Each row was made from one path, in order. Every step used is in the known rows, and no mark comes twice. Write each row's path.
Known rows
vikofe, dazuz, vibo: [ -2 -12   2 -12   6   8  19  -5   5   1  -9   4   2 -21   5  15  16 -12
  13  -1  -6   9   2  -3   4  -3  -4  -6 -12 -13   8 -15  11 -10   1   3
   9  -3   4   4  15   4  -4   0 -12   7  14   0 -21 -17   8 -10  -8 -12
 -19   3]
dimopo, gomuvin: [ -5   3   6  -5  -5   3  20 -13   2  -8   3   0  -8  -9  12  11   1  -6
  13  -4   5   9   9 -16  -3  -4  -8  -5   6  -9   6   7   6 -15  -5  -1
  11  -4   7  10  15  12  -2   4  -1  -2   1   1  -3 -15  17   4 -13  -8
  -6   5]
teza, guvag, gomuvin, dimopo, vikofe, tekik: [ -3  -6 -10  -1 -22   6  20 -16  -1  -3  -2  -7 -12 -12  20   5  -9 -17
  18 -26  -1  13  16 -12 -17  -1 -10 -14   8 -14   9  -6 -14 -23  -1  -6
  30 -12   5  12   9  -6   2  -3 -15  -9  18  12 -11 -10   7   3 -20  -1
  -8   5]
gomuvin, dimopo: [ -4   0   1  -4 -10   6  12 -13   8  -4   0  -1 -10 -12   6   5   0  -8
   3  -1  -3  11   5 -12  -9   1 -10 -18  -6 -16  20 -11   1 -14   0   3
  24  -8   8  13   9   1   3  -1 -11 -13  11   3 -15 -12   9   4  -6  -5
 -17   1]
bifu, tigafen: [  2  -4  -4  -8  -2   4  24  -7   3 -13   0   3  -1  -7   1   2  -1  -7
  10 -10   1  12   1  -7  -6  -6  -5 -12  -8 -15  10  -2   5  -7   6   6
   6   0  14   8   9  -5  -2  -4  -6  -8  13  -7 -15 -12  15   1  -4   4
  -7   5]
dazuz, vikofe: [ -7  -3  -4  -4   8  10  16 -12   2 -10  -1  -1 -10 -10  10  12   3  -8
  -3 -14  -1  11   9  -5 -11 -11  -6  -2  -5 -16   9  -4  11 -10   6  -3
   7  -5   9   6  12  -9   1   3  -9 -12   9  -7 -10 -11   8   0 -10   0
 -16  -5]
teza, guvag, gomuvin, dimopo, vikofe, dazuz: [ -7  -1  -5 -10 -17  12  18 -13  -3  -7  -2  -4  -7 -22  19   8  -3 -15
  25 -22  -1  18  13 -15 -17  -4  -8 -17   2 -18   9 -17 -11 -15  -1   3
  26  -8   6   9   8   1  -1  -6  -8  -4   9  14 -16 -17   3  -5  -9  -1
 -14   4]
teza, guvag, gomuvin: [ -4   1   5  -6  -5   0  18 -15   4  -4  -2  -6  -6 -11  18   7 -11 -13
  19 -17   8  14  11 -15 -11   2  -6 -12   5 -14   5   8  -2 -21  -4  -3
  11   0   7   1  17   1  -8  -6 -14   3  13   7  -6 -17   8  -2 -14 -14
   5   0]
tigafen, zelif, vikofe, tekik, vibo: [ 10 -10 -15  -7  -7 -13  31  -7   2 -17  -7  -2 -10 -12   5  15  -3 -16
   2 -25 -11   6   2 -18   0   4  -8  -7  -1 -14  29  -8   1 -21  19  -7
   7  -9  11   2  13  -3   9  -9  -4   4  15   5 -20 -10  11   6 -22   2
  -9 -10]
guvag, gomuvin, dimopo, vikofe: [ -5   5  -5   1 -11  11  13 -18   2 -20  -1  -5 -19 -13  14   5  -8  -9
   9 -13  -1  10  10 -10 -15  -3  -8  -7   4 -14  16 -13  -7 -12   3  -3
  26 -10   8  11   8  -3   4  -7  -5 -17  10  18 -10 -17   4   7 -11  -2
 -18  -5]
tekik, vibo, dazuz, vikofe, dimopo, teza, guvag, gomuvin: [  2   4  -6  -9   2   5  12 -19  -5   1  -8  -7   1 -23  29  17  11 -17
  18  -8   6  12  17 -26  -5  -2 -13 -12  13 -13   4 -10  -4 -30  26 -11
  22   4  -4   4  18   3   1   6   3  13  20   6 -23 -24   4   8 -19  12
  -1 -11]
teza, guvag, gomuvin, dimopo, vikofe: [ -3   0  -4  -3 -15   7  12 -18   1 -10  -1  -8 -12 -13  16   4 -12 -12
  15 -26   4  18  15 -17 -19  -2 -12 -10  11 -18   9  -6 -10 -22   6  -4
  28  -9   7  11  13  -5   3  -8  -9  -9  11  17 -14 -16   1   3 -13   0
  -9   0]
tigafen, zelif, vikofe, dimopo, teza: [  2  -1 -11  -9   3  -3  23 -10  -2 -28  -3  -3 -11 -16  16  19   4  -7
   3 -19  -5  17  12 -29   9  -2  -8 -14  -5 -17  23  -3   6 -26   9 -14
  25  -6   6  10  14   5   3  -4   5  -2   9   5 -15 -14  18   7 -15  -4
 -17 -10]
tigafen, zelif: [  3  -3   4 -11  -2  -7  21 -10   5 -16   2   4  -9 -10   5  12  -3  -4
   5 -17  -3  11   7 -17   2   0  -8  -8 -10 -18  11   1   7 -16   1   0
   8  -7  15   7  13  -2  -5  -9  -6  -6  13  -6 -15 -13   9  -2 -18  -8
  -7   1]
sidas, vibo, dazuz, vikofe, dimopo, gomuvin, guvag, teza: [-11   4  -9  -1  15   8  22 -16  -7  -5   1   0 -11 -14  21  30   9 -11
  13   0  11   8  16 -32   3  -5 -18  -6  12 -22  -2  -5  -6 -20   8 -27
  33   6   1  10  14  11   4   7  11   1   7   0 -23 -27   1   1 -21   7
  -9   0]
sidas, vibo, dazuz, vikofe, dimopo, gomuvin: [-12  -2  -2  -2   1  16  18 -17  -4 -10  -5   2  -9 -11  17  20  21  -3
  11   5   4   3  15 -21   9 -10 -17  -2  16 -14   5   0  -2 -12   6 -18
  17  -3   9  13  21  15   5   6  12   0  11  -8 -22 -16   2   6 -18   8
 -14   8]
zelif, vikofe: [ -5   0 -12  -5   7   2  21  -6   3 -17  -6  -6 -10 -10   3   8   1  -6
   0 -15  -3  12   5  -8  -4  -5  -7 -12  -4 -16  21  -2   6 -14   5  -4
   8  -3  10   2  14  -5   1  -2  -7  -7   1   7 -12 -12  11   0  -6  -7
 -12 -10]
vibo, dazuz: [ -6  -2   0  -8   1   3  17  -5   4  -3  -5   3  -5 -11   3   8   8  -3
  12  -8   2   5   8  -9   4  -2  -4 -15  -5 -15  10  -3   5 -11   2   2
   9  -1   9   2  13   2 -10   6  -5  -1  11  -4 -15 -15   7  -4 -10  -5
  -3   1]
teza, guvag, gomuvin, dimopo, vikofe, tekik, vibo, dazuz: [  3  -3 -13  -5 -24   1  18 -14  -1   1  -8  -5  -5 -15  13   6   1 -20
  24 -22   0   4  12 -17 -12   3 -10 -16  16 -14  12 -17 -18 -21  19  -3
  30  -9   3   8  13  -5   2   0  -8   4  26  15 -25 -17   2   3 -19  11
  -3   1]
sidas, nule: [ -2   3   0  -2   7   5  20 -10   8 -15  -3  -2  -7  -3   5   8   5 -10
  10  -8  -3  13   4  -3  -2   1 -14   3   5 -14   1  11   9 -11  -1   1
   7  -4   3   7   9   2   1   1  -7  -3   8  -5 -10 -17  11  -8 -11   1
  -4  -2]
sidas, vibo, dazuz: [ -4  -4  -1  -6  11   2  22  -8   6  -4  -8   2   0  -8   0  14  17   3
  12   2   3   2   7 -13  13  -2 -10  -8   8 -16  12  -3   4  -9   4  -2
   9   1  10   6  21   2  -2   3  -1   4  15  -4 -22 -11  -1  -5 -14  -3
  -1   2]
nule, raguf: [ -4  -4   9  -3  -5   4  12 -13   2  -7  -6   0  -7 -12   3   5   1  -3
   5 -16   1   9   1  -5  -5  -2  -4 -13  -6 -16  11  -3  12 -14  -5  -2
   9   1   3   8  10   1   3   6  -1  -4   7  -7 -14  -9  17  -3  -8 -12
  -1  -3]
teza, guvag, gomuvin, dimopo, vikofe, zelif, tigafen: [ -5  -7  -5  -3 -19   3  16 -14  -1 -12  -3  -2  -7 -14   8   3 -13 -14
  17 -44   1  19  14 -34 -13   5 -19 -10   6 -21   9  -7 -14 -26  12   2
  25  -6  15  15  12 -12   1 -33 -14  -9  17  16 -17 -18   5  13 -10  13
 -13   6]
sidas, vibo: [ -3  -6   0  -3  11   0  22 -11  11  -9  -3   0  -7  -7   4  14  10  -1
   6   1   2   7   5  -9   3  -2 -13  -3   6 -14  14  -1   8 -10   2  -5
  13  -2  10   8  20   2   3  -3  -6   1  13  -1 -17  -8   5  -4 -12  -6
  -4   0]
raguf, nule: [ -5  -1  -2  -2   6   4  15 -14   7  -8  -7  -1  -3  -5   2   4   0  -8
   9  -7  -3   9   4  -1   2  -3  -9  -3   4 -13   8   9  17 -14   3   3
   7  -3  13   3   9   0  -6  -1  -6   3   5  -8  -7 -16  14  -5  -5  -5
  -9   5]
tekik, vibo, dazuz, vikofe, dimopo, gomuvin, guvag: [ -4   8  -7  -3  -7   7  17 -17  -2   0   2  -1 -16 -17  14  15   8 -19
  11 -10   5  13   9 -28  -2  -5 -19  -7  14 -16   0  -9  -7 -16  17  -9
  21  -6   3  11  12   8   3   7  12   1  11   6 -28 -25   1   9 -13  10
 -11   6]
bifu, tigafen, zelif, vikofe, tekik, vibo, dazuz: [ 15  -8 -22 -13  -9 -11  34  -1  -6 -21 -10   2   5 -12  -2   8   0 -15
  13 -29  -9   2   0 -19   8   1  -5 -15  -7 -17  22 -11  -8 -15  30  -3
   4  -4  16   1  13  -6   6  -8   2   6  21  -5 -31 -18  12   4 -10  17
  -5  -3]
tekik, vibo, dazuz, vikofe, zelif: [  2  -7  -4  -8   6   0  15  -7   0  -5  -8   7  -9 -12   2  15  11 -10
  -2 -21  -3   1   5 -22   0  -1 -13  -2  -2 -22   9 -18   3 -13  26   0
   2  -1  10   0  19 -12  -1  -7  -1   4  17  -3 -27 -14  -1   5 -15  19
  -9  -7]
tigafen, zelif, vikofe: [  0  -3  -8  -9   2  -4  21  -7   1 -29  -2   0 -10 -11   5  14  -4  -5
  -1 -28  -5  12   5 -19   2  -3  -8  -9  -7 -19  25   0   5 -16   6  -7
   6  -5  15   4  16  -5   3 -10  -3  -6   5   2 -17 -14   9   1 -12  -7
 -12 -10]

Which path is each row?
[  0 -12  -5 -12   8  15  24  -7   0 -10  -8   1  -4 -20   4  15  17 -11
  14 -15  -7  10   3  -3   5 -12  -6   2  -4 -14  10 -14   8  -8   6   1
  15  -6   3   8  17  -7  -3   0  -2   2  15   5 -23 -12   2 -11 -11  -3
 -25   0] -> dimopo, vikofe, dazuz, vibo
[  1   7  -2  -3  -7   2  12 -19   2  -5   0  -7  -8 -17  21  11   0 -11
  13   2   2  13  13 -22  -9   4  -7 -14  -4 -13  13 -15  -1 -23  -1  -4
  27  -2   1   9   6  11   1   7 -10  -6   9  10  -3 -21  20  12 -12  -4
  -8 -10] -> guvag, gomuvin, dimopo, teza
[ -3   9  -2  -5   8  -5  25 -15   1  -4   9  -1 -10 -11  15  20  -9 -14
  15 -10  10  12   9 -25  -7   1  -8  -9  -1 -16   0   1   4 -25  -4 -10
  27   5   0   6   8   7  -4   4  -5   3  -3   8  -5 -26  18  -3 -17  -6
  -1   0] -> dimopo, gomuvin, guvag, teza
[  4  -4  -5 -10  -6  -1  10 -15   4   5   3  -6   0 -14  15  13   5 -10
  13 -12   4  21  17 -27  -8   1 -10 -20  -1 -15  12  -9   2 -31   4   3
  37  -3   0  11  11  -1  -1   6 -17  -4  11   3 -16 -16  13   4  -5   2
  -6  -1] -> gomuvin, dimopo, teza, guvag
[ -5 -11  -1  -4   5   4  17  -8   0  -8  -2   6 -15  -9   8  15  -1  -8
  -7 -26  -3   9  10 -18  -8  -4 -12   0 -10 -23   9  -9   8 -14   6  -3
   4  -3  15   5  14 -14  -3 -10 -10 -10  11  -9 -11  -8   6   5 -15   5
 -14  -1] -> dazuz, vikofe, zelif
[ -1 -10  -6  -7   5  -3  21  -4   1  -6 -12   6   3 -16  -6  12  11  -8
   1 -28  -6   7   2 -28   4   2 -14  -5  -2 -19  11 -13   1 -16  33   4
   1   2  14   3  16 -11   2 -19  -3   0  21   0 -27 -17   1  13  -6  24
 -14  -3] -> tekik, vibo, dazuz, vikofe, zelif, tigafen
[  3   2  -9 -11   0  -6  21 -15  -7 -24  -3  -9 -10 -21  30  18  -8 -12
  17 -29   2  21  19 -36  -1   2 -12 -15   4 -18  13   1  -4 -36   7 -18
  23   0   6   7  18   4   0  -9   0   7  10  10 -13 -21  15   8 -21  -7
  -6  -9] -> tigafen, zelif, vikofe, dimopo, teza, guvag, gomuvin
[ -1  -1  -6  -8   9   6  14  -9   5  -5  -8   0  -3 -14   1  12  13 -10
  -2  -6  -1   4   3 -10  -4  -6  -8  -6   3 -14  13 -13   5 -12  24   0
   6   0   5   1  16  -4   2  10  -1   3  15  -1 -24 -18   0   0  -9  14
 -12 -10] -> tekik, vibo, dazuz, vikofe
[ -5   4  -1  -5  -7  11  16 -14  -2  -7  -5   2  -8 -17  14  14  13 -12
  10   3   3   3   8 -21   0  -5 -13  -5  12  -8   5  -9  -1 -15  20  -9
  15  -5   3  10  15  14   4   5  12   3  12  -1 -20 -18   6  11 -16  13
 -15   1] -> tekik, vibo, dazuz, vikofe, dimopo, gomuvin
[ -7  -4  -9 -10  -8  16  18  -9  -1 -11  -2   2 -11 -19   7   8   8  -9
  13 -11  -7  12   6  -8  -9  -6  -6 -14  -8 -16  15 -28  -2  -9  -2   8
  26 -13   5  13   6  -2   2   2  -1 -12   8   8 -20  -7   2  -6  -6   4
 -27   4] -> gomuvin, dimopo, vikofe, dazuz
[ -3  -2  -7  -7  -7  -1  22  -8  -1 -32  -6   1 -17 -14  11  11  -3  -6
   2 -22  -6  14   9 -18   2  -1 -10 -12  -4 -19  23  -2   1 -20   5 -11
  14 -10  14   7  14   2   3 -13   3  -7  10   3 -20 -10   8   4 -16  -9
 -20  -5] -> tigafen, zelif, vikofe, dimopo
[ -6 -11  -3  -6   8   5  18  -4  -3  -6  -5   8  -9 -10   5  17   5  -5
  -2 -25  -2   6  12 -20  -2  -4 -11  -7 -11 -26   9 -10   5 -11   9  -1
   3   0  15   3  16 -10  -9  -5  -7  -5  16 -10 -20 -13   1   5 -15   9
 -11  -1] -> vibo, dazuz, vikofe, zelif
[  3   7 -17 -10  -4  -5  31 -11 -11 -32   7   0 -12 -14  17  18 -19 -21
  17 -28   7  18   9 -40  -2   0 -13 -15  -6 -25   7   0 -10 -24   9 -21
  29   2  12  12   4   4   6 -11  10  -2   1   5 -19 -30  22   7 -15   5
 -12   2] -> bifu, tigafen, zelif, vikofe, dimopo, gomuvin, guvag, teza
[ -9   6  -3   1  -7  11  20 -19  -5  -1   8  -2 -22 -13  21  13  -2 -18
   6 -15   3  19  13 -22  -9  -8 -16  -6   7 -18  -1   2  -2 -16  -1 -10
  24  -6   5  15   8   8  -1   2   4 -12   4   1 -14 -16   8   7 -13   0
 -16  10] -> dazuz, vikofe, dimopo, gomuvin, guvag
[ -5   7   1   0 -14   6  11 -16   6  -9  -2  -4 -13 -14  16   4  -6 -12
   8   3   0  11   7 -12 -13   5  -8 -12  -3 -13  16 -12  -4 -15  -2  -3
  17  -7  11   6   8   6   2  -7 -13 -11  11  10  -9 -17  14   7  -8 -10
  -9  -4] -> guvag, gomuvin, dimopo
[ -3  -1  -4  -6   1  10  15 -10   1  -9  -9   2  -7 -17   8  10  15 -11
   0   0  -2   5   3 -13  -4  -6 -10  -9   2 -13  13 -15   1 -14  23  -6
  14  -6   4   6  15   0   1   4   6  -1  20   2 -30 -15  -2   5 -12  14
 -17  -6] -> tekik, vibo, dazuz, vikofe, dimopo
[ -6  -5  -7 -13   2  13  27  -3  -3 -13  -3   4  -9 -18   5  10  10  -8
  15 -16  -5   9   5  -3  -3 -10  -3  -9  -5 -15  12 -16   3  -6  -2   3
  13  -8   7  10   9  -3  -5   3   2  -3   6   3 -14  -5   5 -13  -9  -1
 -18   4] -> dimopo, vikofe, dazuz
[ -3   6 -11  -7   2   1  19 -16  -4 -15  -7 -13  -7 -18  30  13  -1 -14
  18 -16   6  19  19 -26  -5   0  -8 -18   9 -14  17  -1  -4 -32   6 -17
  24   1  -1   6  16   4  -1  -2  -5   4   7  14  -9 -18  17   8 -16  -6
  -5 -10] -> zelif, vikofe, dimopo, teza, guvag, gomuvin
[ -7 -11  -3  -4   5   3  22  -6   0  -9  -5   4  -4 -11   1  11   1  -9
  -3 -31  -3  16   8 -23  -3  -1 -13  -4 -11 -22  10  -6   6 -16  13   2
   5  -2  15   7  13 -13  -1 -22 -12 -11  15  -4 -12 -12  11  10  -7  14
 -16   0] -> dazuz, vikofe, zelif, tigafen
[-10   9  -8  -6   6   9  20 -15  -9  -4   2   0 -13 -16  22  24   0 -17
  10 -10   9  11  16 -29  -2  -6 -12 -14   0 -22  -4  -6  -3 -25   5 -20
  30   4   0   9   6   6  -5  11   8  -1   2   2 -16 -30   9   2 -19   4
 -11  -2] -> vibo, dazuz, vikofe, dimopo, gomuvin, guvag, teza
[ -4   3   3  -3 -15   2  11 -18   5  -3   0  -6  -8 -15  19   4 -12 -16
  18 -14   4  18  11 -20 -16   5 -11 -16   3 -17  11  -5  -6 -24   0   0
  22  -4   8   6  12   1  -1  -7 -18  -7  12  11 -11 -20   9   5  -8  -8
  -3   0] -> teza, guvag, gomuvin, dimopo
[-10   4  -6  -2  -6   9  21 -13  -3 -23  -2  -4 -15 -13  15  10   1  -9
  11  -7   2  12   9 -18   1  -4 -10 -10   7 -10  15   2  -1 -15   0 -13
  19  -7   6  11  14  12   1   0   6  -6   0   8 -10 -11  17   9 -13  -7
 -17   2] -> zelif, vikofe, dimopo, gomuvin
[ -4   2  -5  -9   5  11  12 -16  -9  -3  -5  -6  -1 -19  31  16  10 -14
  18 -14   8  15  24 -24  -3  -7  -8 -16   7 -17  -1  -4  -5 -28   9 -15
  21   4   1   8  15   3  -8  10  -1   6  14   1 -13 -23   9   8 -17   6
  -4  -6] -> vibo, dazuz, vikofe, dimopo, teza, guvag, gomuvin
[ -1 -12  -2  -5   0   1  21  -7   1 -14  -3   6 -20  -5   3  12  -1  -4
   5 -36  -1  10   8 -17  -1  -4 -10   0  -2 -22   9  -8   4 -12   2  -1
  15  -7  13  11  15 -15  -6 -13  -6  -5  12   4 -16  -3   4   0 -15   5
 -13   3] -> dimopo, vikofe, zelif
[ -7   7   0  -3   0   0  23 -17  -1  -2   6   1 -17 -15  22  18  -8 -16
  16  -5  11  14   9 -25  -4   2  -8 -14   1 -16  -4   0   0 -26  -4 -17
  35   0  -3  13   6  11  -3   1   2   0   2   7  -9 -24  19   2 -19  -9
  -8   4] -> vikofe, dimopo, gomuvin, guvag, teza
[  5  -8  -8  -6  -6  -5  25  -5   5   5  -9   3   1 -12   1   8  13 -11
  14  -5  -4  -4   3  -6   3   4  -3 -16   3  -9  12 -13   1 -15  13  -1
  11  -6   4   2  13   1  -5   6  -6  10  22  -2 -20  -9  10   0 -18   3
   0  -1] -> vikofe, tekik, vibo, dazuz
[ -1  -3  -4  -6  -7  19  16 -15   0 -12  -8  -2  -9 -24  14  13  10 -17
  20  -7  -7   9   5 -10  -5  -4 -11  -1  -3 -15  14 -23  -5  -9   6  -5
  22  -9   4  10  12   2   6  -5  -7  -2  16  17 -22 -23   1   1 -12  -6
 -27  -3] -> guvag, gomuvin, dimopo, vikofe, dazuz, vibo
[  8  -7 -17 -10  -6 -12  28  -2  -1 -16 -11   1  -5 -15   1  14   6 -11
  10 -23 -10  -1   4 -19   9   4  -8 -13  -2 -16  23 -10  -2 -20  23  -6
   6  -6  12  -2  16  -1   1  -2  -2   8  19   2 -28 -14   7   3 -18   6
  -5  -9] -> tigafen, zelif, vikofe, tekik, vibo, dazuz
[ -9 -11  -6  -8   6   4  20  -4  -3  -8  -8   6   2 -10  -2  11   8  -6
   2 -32  -2  11  10 -25   4   0 -13  -9  -9 -23   8  -6   2 -15  18   3
   3   1  17   4  11 -10  -7 -16  -6  -7  17  -8 -18 -16   4   8  -8  18
 -14   3] -> vibo, dazuz, vikofe, zelif, tigafen
